What can hang from each mark
pugoz: fanal
sufo: datup fanal
pomo: busi datup fanal sufo
busi: bola datup givo pomo
datup: bola difa fanal pomo sufo
difa: bola datup fanal kegov pomo
kegov: datup difa
fanal: datup difa pomo
bola: busi datup difa

Each row was made from one small tree. The marks that hang from a mark follow it in brackets, in alphabetical order. Every link used is in the known rows. Write each row's tree.
Known rows
sufo(fanal(difa(bola datup kegov pomo(busi)))): [-38  20  32  21  -1 -13   7  -6 -42   6 -12 -37 -11  23 -14  -6 -33 -29
  -9  12 -14  29 -20  -6  11   3   0 -22  43  -9 -54 -57  97  -3  -5  -2
 -36  26   5   4  18   1 -23 -66  -6  28]
busi(datup): [ -7  -9   1   7   5   2   7 -13   3   1  -7  -6 -15 -11  13  -9   5   4
 -23 -11   3   7   5   2  -7   3   0  11  -1  12   0 -12 -16   3   0  -5
  -5  -7   4  18   4  -2  -1   7  -5   2]
pugoz(fanal(difa pomo)): [-14  15   6  -8   6 -34 -19  14 -17   3   8   5  10  -2 -50  -4 -16  21
   8   3   1  -8  14  10   2 -11  10 -17  24  -2 -24  -3  56 -22   7 -17
  10 -19  -5  -1  10  16   6 -51   9  18]
busi(bola datup(difa(fanal kegov) pomo) givo): [-37 -39  30  29   5 -10  39   0  14  -5 -36 -37 -18   0  38 -35   0   5
  -7  -3 -14  42  14  16   7  13 -14   8  25  -2 -31 -54 -23  23  33  27
 -28  11  41  45  20   0 -23  -9   3   0]
fanal(datup(sufo) difa(bola kegov pomo(busi))): [-40  16   6  10  21 -31 -12 -13 -49  23  -8 -36  -5   9  -9  -7 -31 -39
  -5   1 -18  31 -39   9   2  12  -4 -21  55 -12 -60 -52  61  -3   1 -14
 -11  -5  -4  15  36   1 -27 -69   1  19]
pugoz(fanal(difa(kegov))): [-16  26  15 -21   1 -23  -9  -7  -1  -7  -5  -9  -5  16 -22  -1  -6  36
  -2  12 -16   3  13  26   8   5  -6 -15   9  -2 -18  -7  53  -7  13 -11
   1  16  10  18  -4   3 -10 -39   8  -2]
busi(datup givo pomo): [-12 -47  12  32  -2  15  12   0  11   7 -27  -8 -26 -24  15 -16   8   0
 -16  -6  14   8  -3  -9  -3  -3  11  20  17  22   5 -21 -20  22  -6   0
  -8 -22   2  14  31  -3  -8  30  -4   9]
sufo(fanal(difa(datup kegov) pomo(busi(bola givo)))): [-42 -11  20  53 -19  -2  23  12 -22  15 -23 -15  -9  11   4 -33 -18 -11
 -13   6 -24  33  19 -17   9  28  17   0  19   3 -50 -57  44  -4 -12   2
  -2   1   9   1  38  -2 -12 -45  11  38]
bola(busi(pomo) datup(difa(fanal) sufo)): [-21 -40  13  57  15 -34  -7  12  -1   3 -16 -36   6  -9  -7  -3  18 -31
   3 -32  -6  -9 -23  -5  21 -10 -16  20  72  -7   3 -48  14  37  14  33
   4 -32  11   7  44  34 -25 -25 -11 -12]
pugoz(fanal(datup)): [  1   7 -18  -1   8 -14 -24   2 -26   1   4  -1  -6  -3 -32  -2 -10   7
 -11  -8   4  -4   5 -10  -2 -19   4  -4  15   3  -5 -13  35  -1   6 -26
  20   8   2  10   7   2  10 -13  -7   5]
pomo(datup(bola) fanal(difa) sufo): [-21  19 -24  16 -18 -27 -33   0 -23   4 -21 -42  32 -35 -21  -7  18  -4
 -30   0 -28   2  12 -13  15  32 -18  14  35  41 -52 -26  52 -15   4   9
  18 -28   2 -23  43   8  -2 -40 -21  60]
fanal(datup(bola(busi(givo))) difa(kegov pomo(sufo))): [-46   0  -7  30   1 -12 -16  16 -24  35 -15 -25  19  -9  10 -18 -11 -37
  -8   3 -37  11 -11  -4  18  27  -1  20  43   0 -57 -46  25   9   7  23
   9   6  -3   5  73   8 -20 -46   9  17]
bola(busi datup(fanal pomo) difa(kegov)): [-30 -17   0  35   0  -8  12 -10   7 -18 -16 -42  -4   2  10 -28  20 -27
   3 -21 -15   7  -6  23  25  10 -36  14  61 -39  -7 -55  11   9  -8  40
 -21   8  13  27  21  12 -15 -22  -1 -28]
pomo(busi): [  3  -7  -2  22  -7  -3  12  -1  -2   6   1  10  10   1  24  -3 -16  -7
   0  -5  -6  -7  -1 -12  -8  12   2   7   7  -3  -1  -7 -16   0 -16   4
  10 -11 -12 -12   9   5  -1   7   8   8]
kegov(datup difa): [ -6  -5  13 -12   7  -5   3 -10  -3  13 -22 -13 -10  -1  25   4   2 -17
  -6   2 -11  -4 -25   3  28   6  -2 -10  -2  -5  16 -18   0 -23   4  -8
 -21  21   9  20 -10  23 -23 -15 -20 -17]
busi(bola datup(difa) givo pomo(sufo)): [-25 -60   7  46  -9 -15  12  -4  10  11 -41 -36  -1 -23  22 -21  14   2
 -18  -8  -3  19  -3   1   2  11  -3  25  22  46 -34 -46 -15  21  18  17
  15 -48  28  -2  53   5 -22  23 -12  21]
sufo(datup): [ -9  -2  -6  14   5  -3  -8   1  -9   4  -2 -15 -11  -7  -3  -6   2 -18
 -30  -6   6  11  -1  -3  -9   5   1  10  12   1  -3  -7  -6   8 -10 -14
   0   6  -7   9   8  -5   3   0  -4   4]
difa(bola(busi(givo)) datup(sufo) fanal kegov pomo): [-24 -14  34  56  29   0   8   9 -34  31 -15 -31 -15   7   9  -9 -20 -53
   9  -3  -7  12 -34  -3  48 -15  11  20  51 -42 -36 -72  49  41   3  25
 -29  41  23  30  25  14 -26 -32  -5 -15]
pomo(busi datup(bola sufo)): [  4 -18 -21  55   3 -18  11  -6 -20  19 -13 -16  18 -16  47 -29  -7 -32
 -17  -9 -28   4  -6 -10  -1  19  -7  16  50   8 -17 -41 -18  15 -15   8
  23 -27  -7 -12  41  10  -3  -7 -10  24]
sufo(fanal(datup(bola) difa pomo)): [-36  19 -15   6  -3 -22 -20  24 -43  -4   0 -18  11  -2 -50 -15  -2 -14
 -11   2 -18  30  11 -15  -2   2  -1 -28  40   7 -45 -34  60 -24   9 -10
   8 -22  -8 -12  43   6  12 -86   4  48]
difa(bola): [ -7  14   2   0  15  -5   3   4 -16   8  -6 -14   1  11   2   7  -3  -4
  -2   0   7  16 -23   6  10  -8   0  -5   5  -1 -16 -15  12   4   9   3
  -2   6   8   2   0  -6  -5 -13  -2  -2]
kegov(datup(bola(busi(givo)) difa(fanal pomo) sufo)): [-14 -47  21  58  12 -21  16  34 -19  35 -18 -25  30  -4  33 -17 -13 -51
  31  -6 -34 -13 -19   1  50 -17  -2  15  68 -18 -16 -71  -4  23  24  50
 -14  10  10  14  35  50 -26 -34 -13 -16]
kegov(datup(difa pomo(busi(bola givo) fanal) sufo)): [ -3 -59  -4  59 -10  -9  32  10 -11  35 -39 -30  32 -18  28 -46  -8 -25
  16  -6 -33  -2  -8  -4  26   6 -14  20  57   7 -26 -72   1  -1   0  35
   6 -47  15  -6  44  28 -23   1 -29  22]
difa(datup(bola sufo) kegov pomo(busi fanal)): [  0  -6   5  44   4   5   6 -24 -23  12 -11 -25   9   5  19 -36 -22 -36
   1   7 -29  12 -23  -9  20   0 -22   7  69 -23 -52 -57  84   2 -12  27
 -12  -4   7 -14  31   3 -18 -28 -32  25]
fanal(difa pomo(busi datup(sufo))): [-26  -4 -10  39  -2 -41 -12  -2 -30  24  -4 -13  13 -28  -4 -21 -17 -29
 -17 -11 -16  -6   1 -12 -15  30   7   0  48   2 -32 -30  12 -14 -26 -20
  18 -48 -25  -5  42  22  -1 -49   7  42]
busi(bola datup(fanal sufo)): [  8 -39   6  32   8  -1  11 -14  -5  -9 -12 -37 -20 -20  -8 -25  27  -8
   2 -22  -8  34  -1  24  22  -7  -7   5  18  15 -23 -52   7  19  13   3
  -3 -43  40  16  15  -3  -8   4 -19  16]
busi(bola(difa(fanal)) datup givo pomo(sufo)): [-31 -63  21  54  -5 -21   2  -3  -2 -11 -42 -39 -15 -25  -3  -1  26  -2
  -9 -14  -1  31  20   0  34  13   4  30  17  44 -35 -58   0  18  20  16
  -9 -28  34  -2  37  11 -16  15  -2  27]
datup(bola(busi) difa fanal): [ -3 -14  -3  24  -8 -11  14  20   5  -9  -6 -24  31  14  21 -10  15  -8
  17  -7 -21  -3 -18   9  19  -8 -29  -3  43 -19 -18 -42  -9   9  18  50
  15 -13  15  -6  26  17  -8 -22   4 -12]
bola(busi(givo) datup(difa(kegov) pomo(fanal sufo))): [-35 -13 -14  50 -16 -13   5   4   7  16 -23 -39  34 -23  20 -33   6 -22
 -18 -14 -26 -24   2  -8  17  28 -32  47  65 -16 -29 -46  11  13 -11  54
  15  -7  15   7  49  21 -18  -8 -11  -4]
difa(bola pomo(datup(sufo))): [-13  -3   3  25  25 -23 -15  -7 -40  22  -4 -39  -1 -17  -1 -10 -16 -50
  -7  -6   4  13 -32   4   6  -9   5  -2  50   1 -37 -41  41  21   2  -9
 -15  -1  12   8  17   9  -9 -23 -23  16]
pugoz(fanal(difa pomo(busi datup(bola)))): [-19   8 -11  38   3 -43  -7  13 -29  19  -5  -4  27  -9   8 -25 -27   0
 -15  -6 -18  -2  10 -10  -8  12   5  -1  52  11 -37 -29  34 -13  -4  -6
  28 -25 -18 -12  43  18   6 -51   4  43]
sufo(fanal(datup difa(kegov) pomo(busi(bola givo)))): [-53   0   1  39 -18 -14   4  17 -31   8 -12 -13  -3   4  -9 -25 -17 -13
 -14  -2 -23  42  21 -22  -5  37  17 -11  17   6 -57 -51  28  -6  -8 -10
  16  -9   5   3  45  -4   1 -54  23  43]
sufo(fanal): [  0   4   4   6 -14  -1  -1   7 -12 -20   7  -8   0  -2 -26   2   4  -2
   1   4  -3   3  17 -11   4  -3   1  -9   7   2  -6 -15  29   4  -4  -1
  -1   1  13 -12  -3   7  11 -12  -2  16]
sufo(datup(difa(bola(busi) kegov) fanal pomo)): [-34   1   5  28  15 -14  12  -1 -13  -3 -20 -60   2  14   7 -29   1 -37
 -12  -5   0  26 -44  16   0  -1 -36  -6  68 -54 -41 -65  24  21   5  27
  -5   2  21  30  29   6 -16 -40  -3 -15]

Which tree is each row?
[-14 -34  -3  45   2   7  19  21   6  24 -22 -16  -7  -5  36 -17  12 -10
 -13 -24  -7  21  13   6  23   6  13  33   4  35   4 -23 -40  26  10  20
  -3  15  11  16  21 -10 -16  22  -7  -5]	busi(bola(datup) givo)
[ -7 -20 -18  67 -25 -10  -9   7 -26  22  -9 -23  40 -44  28 -22 -22 -43
 -13  -1 -18 -14   6 -39  12  24   0  37  55  22 -56 -41  23   8 -21  25
  13 -11  -3 -35  48  17   1  10 -19  56]	difa(pomo(busi(givo) datup(bola) fanal sufo))
[-12 -39   9  45  -7  -5  -4 -16  -9 -13 -21 -36 -10 -28 -29 -19  22  -8
 -12 -11   2  35   5 -12   3   6   2  16  12  47 -38 -48  53  26  13   2
  14 -60  41 -26  47   3  -1   6 -25  55]	busi(bola datup pomo(sufo(fanal)))
[-15  -5  -3  -5   7 -34 -26   5 -29  -2   8 -17   7   5 -28  -2 -31  -7
   0  -3   4 -10  -5  -2 -11 -31  -5 -23  47  -5 -28 -23  53  -7  20 -14
  -1  16   4  11   6  18  -5 -31 -11  -2]	pugoz(fanal(datup(difa(pomo))))
[-31   6  15   6 -21 -27 -17 -26 -22 -35   3 -35   9  -1 -29   4  -5 -21
   4  18 -17   7  18   6  16  16 -18 -13  32 -11 -54 -42  78  -9  -7  10
 -19  15  27 -18  -6  21  -2 -36  -2  13]	bola(difa(kegov pomo(sufo(fanal))))
[ -5 -13   4  24   3  -3 -16 -13 -26  19  -3 -20  -1 -18 -20 -11 -19 -41
  -5   3   1  -7 -12 -13   8 -10   2  13  27   3 -29 -23  63  -3  -5  -5
 -15   3   0  -8  20   8 -11 -12 -29  22]	difa(datup pomo(sufo))
[-16   0 -11  16 -11 -15 -36  -1 -49  -9  14 -27   5 -26 -59  -1 -15 -44
  -5   1  -1   4   4 -30  -3  -4   4  -7  32   7 -45 -32  77   0  -4 -18
   2  -6   9 -20  25  14  11 -34 -19  43]	difa(pomo(sufo(fanal(datup))))
[-37   3  32  16   1  -2   4  22 -14   9  -9 -36   0  10  -6   0  -7 -25
  23   4  -8  14 -30  19  36   1   2  -7  37 -26 -45 -49  37  18   7  27
 -27  26  16  24  22   6 -26 -40  17  -6]	datup(fanal(difa(bola(busi(givo)) kegov pomo)))
[  5  -2 -15  11  -9  -4 -16  -9 -13  -3  -4 -22  26 -36 -43 -19   1 -12
   6   5  -5 -11   3 -13   7   5 -19  16  34   0 -34 -15  61  -9  -7  14
   6 -41  12 -30  29  10   6  -6 -23  43]	datup(pomo(fanal sufo))
[-32  -7  21  13   2 -18   9 -17  -9 -10 -19 -42 -19  -1 -16 -22  24   9
 -17  -3 -33  49  20  30  14  25  -6  -6  12  29 -42 -58  42  13  17  -3
  -8 -28  42  18  25  -3 -18 -42  -5  28]	busi(bola datup(sufo(fanal(difa(kegov)))))
[-36 -21  -3  66 -21 -29  19  -6 -23  -7  -8 -19   2  -4  18 -25  -7 -29
 -13 -11 -27   1  30  -2  21  28  -5  11  65 -21 -25 -67   8  -3 -42  16
   2   2   3   4  16  26  -1 -34  15  -4]	bola(datup(sufo(fanal(pomo(busi(givo))))) difa(kegov))
[  5 -13  -5  34 -26  10  10  15  -2   5  -5   8  19 -15  14  -2 -10   0
   0  -2  -8 -19  14 -27  11  14   6  24  11   4 -12 -13 -11  -4 -26  18
  11  -6  -7 -19  10   6   3  25   7  20]	pomo(busi(givo) fanal)
[ -6 -12  15   8   3 -36  -2   3 -11 -15  -3 -24   8  -1 -16   7   1  -5
  10  -1 -13  -4   4   8  16  -6 -15 -15  34 -13 -13 -30   9   4  19   9
  -7  -9  17   8  -3  27 -11 -34   1  -4]	datup(difa(fanal) sufo)
[-21   9 -17  -1   7 -40 -25   5 -30  -1   6  -4  10   4 -34 -10 -25   6
 -11  -6   7 -10   2 -11 -18 -20  -5 -23  39 -17 -30 -19  43 -22  10 -22
  30  -8  -3  11  11  18  12 -49  -1   2]	pugoz(fanal(datup(difa) pomo))
[-14 -23  20  54  17  -8  35  -4 -34  32 -33 -29  -5  -5  31 -31 -26 -39
  16   6 -18  16 -27  -2  38   3  -1   8  55 -37 -18 -75  15  17  -4  15
 -19  11  12  34  21  22 -21 -34 -12   2]	difa(bola fanal kegov(datup(pomo(busi(givo)) sufo)))
[ -1 -11 -10  18  10 -19 -15  -2 -38   6  -5 -26  17 -12   8  -9 -17 -49
   2  -5 -28   9 -32 -11  25   6 -15  -7  69 -12 -46 -52  50 -14  -3  10
  -9 -18  11 -26  41  21 -20 -31 -20  30]	kegov(difa(pomo(busi fanal(datup(bola sufo)))))
[-36  20  11  22  38 -40  -6  -8 -27  25  -5 -20   3   5 -15 -21  -7   7
 -12 -14 -12   9 -19  29  17   0   2   5  45 -23 -51 -55  60   8   6  -1
  24 -30  22  29  36  18  -9 -69   8  -1]	pugoz(fanal(difa(bola(busi(datup(sufo))) kegov) pomo))
[-34  -7  23  57  23 -19  -4   8 -31  25  -9 -36  -3 -13  21  -8 -16 -55
  -1  -9  -6  11 -25  -7  31   8  13  21  52 -31 -43 -66  21  52   1  19
 -16  34  25  32  26  19 -14 -25   2  -3]	difa(bola(busi(givo)) fanal kegov pomo(datup(sufo)))
[-42   9  21   7   3 -26  -6 -22 -15 -14 -14 -15 -10  10  -6  -3  -5  -9
   2   4  -8  14   3   1  24  11 -11 -20  17 -38 -25 -36  40 -30   5   1
 -20  30   5  33 -24  26   0 -61  -3 -16]	bola(difa(fanal(pomo) kegov(datup)))
[ -2 -15  10  19  -8 -12   6  -9 -17   2  -9 -10  -2 -12  12 -11 -14 -34
  11  -4  -3  -8 -32 -13  23   7  -3 -23  27 -37  -7 -39  18 -38 -16  -5
 -10  -8   1   8  -4  34  -9 -32 -14   5]	kegov(datup(fanal(pomo(busi))) difa)
[ 10 -18  -8  16 -11  -3  -5  -7 -15 -14  -4 -31   8 -33 -43 -24   4 -23
  21   5  -1  -2  -5   1  10  -6 -19  -1  42 -15 -23 -28  42  -2  -4   9
  -5 -36  15 -11  23  10   3 -11 -18  31]	datup(fanal pomo(sufo))
[-21   4  14  29  21 -30 -29   4 -48   5   4 -46  -1 -19 -38  11 -17 -53
 -12  -5  16  24 -22  -8  17  -7   7   6  39  -4 -54 -36  62  19  11  -8
 -19  16  14   0  14  10  -4 -37 -16  29]	difa(bola fanal pomo(sufo(datup)))
[-21  -8  29  51  36  -5  -3 -12 -23  14 -29 -37 -23  13 -11  -8   6 -34
   1  -7   3  25 -57  -8  32 -16  -6  11  50 -37 -27 -67  78  42  11  17
  -4  -6  26  16  41   8 -24 -39 -16  -3]	difa(bola(busi(pomo)) datup(sufo) fanal kegov)
[-21  -9   8  39   7 -19  -1  36 -32  24  -6 -26  16 -12 -35  -9   6 -28
  25 -11  -7  -2 -24  12  41  -7  10   1  52 -26 -39 -57  22   6  -5  19
   7 -38   7   5  43  22  -9 -53  19  10]	datup(fanal(difa(bola(busi(givo))) pomo) sufo)
[-35 -12   6  25 -17  -3  -7 -13   5   0 -42 -41   2 -28  -5 -22  23  17
 -26  12 -23  22   3   0  21  29 -19  21  39  34 -54 -42  52   3   7  22
   5 -38  17  -4  59  -4 -18 -20 -13  44]	busi(datup(bola) givo pomo(fanal(difa(kegov)) sufo))
[-15 -27  -1  51  -8   0  24   5  -6  22  -3  16  -2 -22  39 -25 -23 -11
 -17 -14   4  -7  13 -22 -14  16  20  24  15  -3 -13 -23 -45  -4 -30  -1
  10 -21 -16   9  24   7   9  10  16  15]	fanal(pomo(busi(datup givo)))
[-18 -41   6  58 -10 -11   1  12 -19  21 -40 -50  20 -16  -2  -8  11 -34
  13  -4   2 -16 -54 -13  39 -13 -12  12  53  -6 -26 -74  25  16   6  35
  19 -29  18   3  45  33 -21 -13 -23  -2]	kegov(datup(difa(bola(busi(givo pomo(sufo)))) fanal))
[-16  -7   7 -11  19 -17 -11   6 -25 -10 -15 -25 -22 -15 -20   1  -6 -30
  -2  -3  -1  20 -15 -12  13  -1  -7 -17  32 -24  -5 -28  22  -9  17 -13
 -36  13  15  18  19  17 -15 -37  -4  13]	kegov(difa(fanal(datup(pomo))))
[-23  -4 -10  11  -1 -20  12 -24  -4 -10 -27 -34  19   4  18 -31   5  -8
   1  19 -33  22   3  26  16  22 -39   4  49 -15 -42 -44  29 -12   7  33
  -4 -10  17 -11  34   6 -11 -32  -5   6]	datup(bola(difa(kegov)) pomo(sufo))
[-47  10  13  19   6 -34  -8 -15  -7 -25  -5 -23 -14   9  -2  -1   2  -9
 -12 -15  -2  20  16   7  18  15 -15  -5  34 -28 -22 -28  26 -13   3  11
 -21  34   6  30 -15  12  -3 -56   7 -19]	bola(datup difa(fanal(pomo) kegov))
[-24 -34  22  69  11 -15  28  -8 -10  13 -13  -8 -14 -12  37 -35 -14 -15
  -5 -16 -14  35  14  -3  12  27  16  20  22 -13 -44 -60 -14  23  -2  10
   6 -20  26  24  27   8  -5 -12  12  20]	difa(fanal(pomo(busi(bola datup(sufo) givo))) kegov)
[-27   0  -2  18  21 -34 -16   6 -57  30  -4 -31   5  -5 -23   0 -29 -45
   1  -9 -11  20 -36   2   5  -2   6 -16  58   6 -49 -49  48  -6   1 -16
 -10 -23 -14   0  45   9 -23 -60   0  30]	fanal(datup(sufo) difa(bola pomo(busi)))
[-25 -12   6  44  29 -33   1  27 -32  44  -8 -13  11 -16 -16 -16  -8  -1
  -6 -20  -6 -11  -4  17  30 -11  24  25  47  -2 -35 -58  18  12  -2   3
  22 -37  11  18  49  26  -5 -41  15   5]	pugoz(fanal(difa(bola(busi(datup(sufo) givo))) pomo))
[  1  -6 -19   4  17 -11 -14   4 -28   5  -4  -7  -4 -11 -37 -24 -18  -4
   0  -4   4   1   1  -6  -8 -25  -2  -4  41 -11  -7 -21  44   0   6 -20
   7 -10   2   9  27   6   8 -18 -13  15]	pugoz(fanal(datup(pomo)))
[  4   7 -12  17   3 -31 -25  -4 -25   4  15   4  22 -19 -43 -11 -19   4
   5   1   5 -21  10  -7   3  -9   7   4  23  -9 -34  -8  62 -13  -6 -12
  36 -27   8 -19  12  20  19 -25  -8  23]	pugoz(fanal(pomo(sufo)))
[  7 -13   9   6   3   8  10  -1 -10 -11 -27 -34 -19   7  14  -9  14 -20
  -5   4 -14  19 -27   7  42 -12 -21 -18  32 -15  -6 -45  31 -15  12  12
 -30  22  23   8   9   5 -24 -25 -23  -1]	kegov(difa(datup(bola fanal)))
[ -4 -35   1  34 -14   2  -8   3  -1   9 -22 -10   2 -28 -11  -4   3 -12
   2   7   4  -8  -6 -17   8   4   8  21  20  17 -11 -14  11  15 -10   5
  14 -30   3 -19  39   8  -5  21  -5  23]	busi(givo pomo(sufo))
[  6   0  -4  28   2 -23  -1   3 -18   7  17  23  18  -1  -6 -15 -37   5
  10  -5   6 -20   7 -13  -9  -8  12   0  26 -20 -18 -10  30  -9 -15  -7
  30 -21  -8 -15   9  19  17 -15   7  16]	pugoz(fanal(pomo(busi)))
[-22 -11  -4  21 -14 -22   4 -24  -3 -20 -19 -60   3 -16  -7 -35   7 -20
  -7  -4 -15   5  -7  17   5   9 -47  -4  69 -22 -27 -46  38  -2   4  24
 -10  -6  21  24  18  12 -18 -36 -24  -2]	bola(datup(difa(kegov) fanal pomo(sufo)))
[-33 -13   1  55  -6 -17  17  14 -16  -3  -8 -13  26  11  17 -27   8 -23
  12   6 -40   8  19   9  35  17  -8  10  58 -38 -44 -74  15   9 -16  45
  16 -11  21 -14  39  28   6 -44  24  -9]	datup(bola(busi(givo) difa(kegov)) sufo(fanal(pomo)))
[ -2 -14   9  15   8 -35   8  11 -12 -11 -10 -27  18   9   5  -3   6  -6
  14   3 -28  11   0  15  24 -10 -24 -14  50  -8 -21 -40   8   7  31  29
  -2  -9  19   0  14  23 -14 -43  -4   0]	datup(bola difa(fanal) sufo)
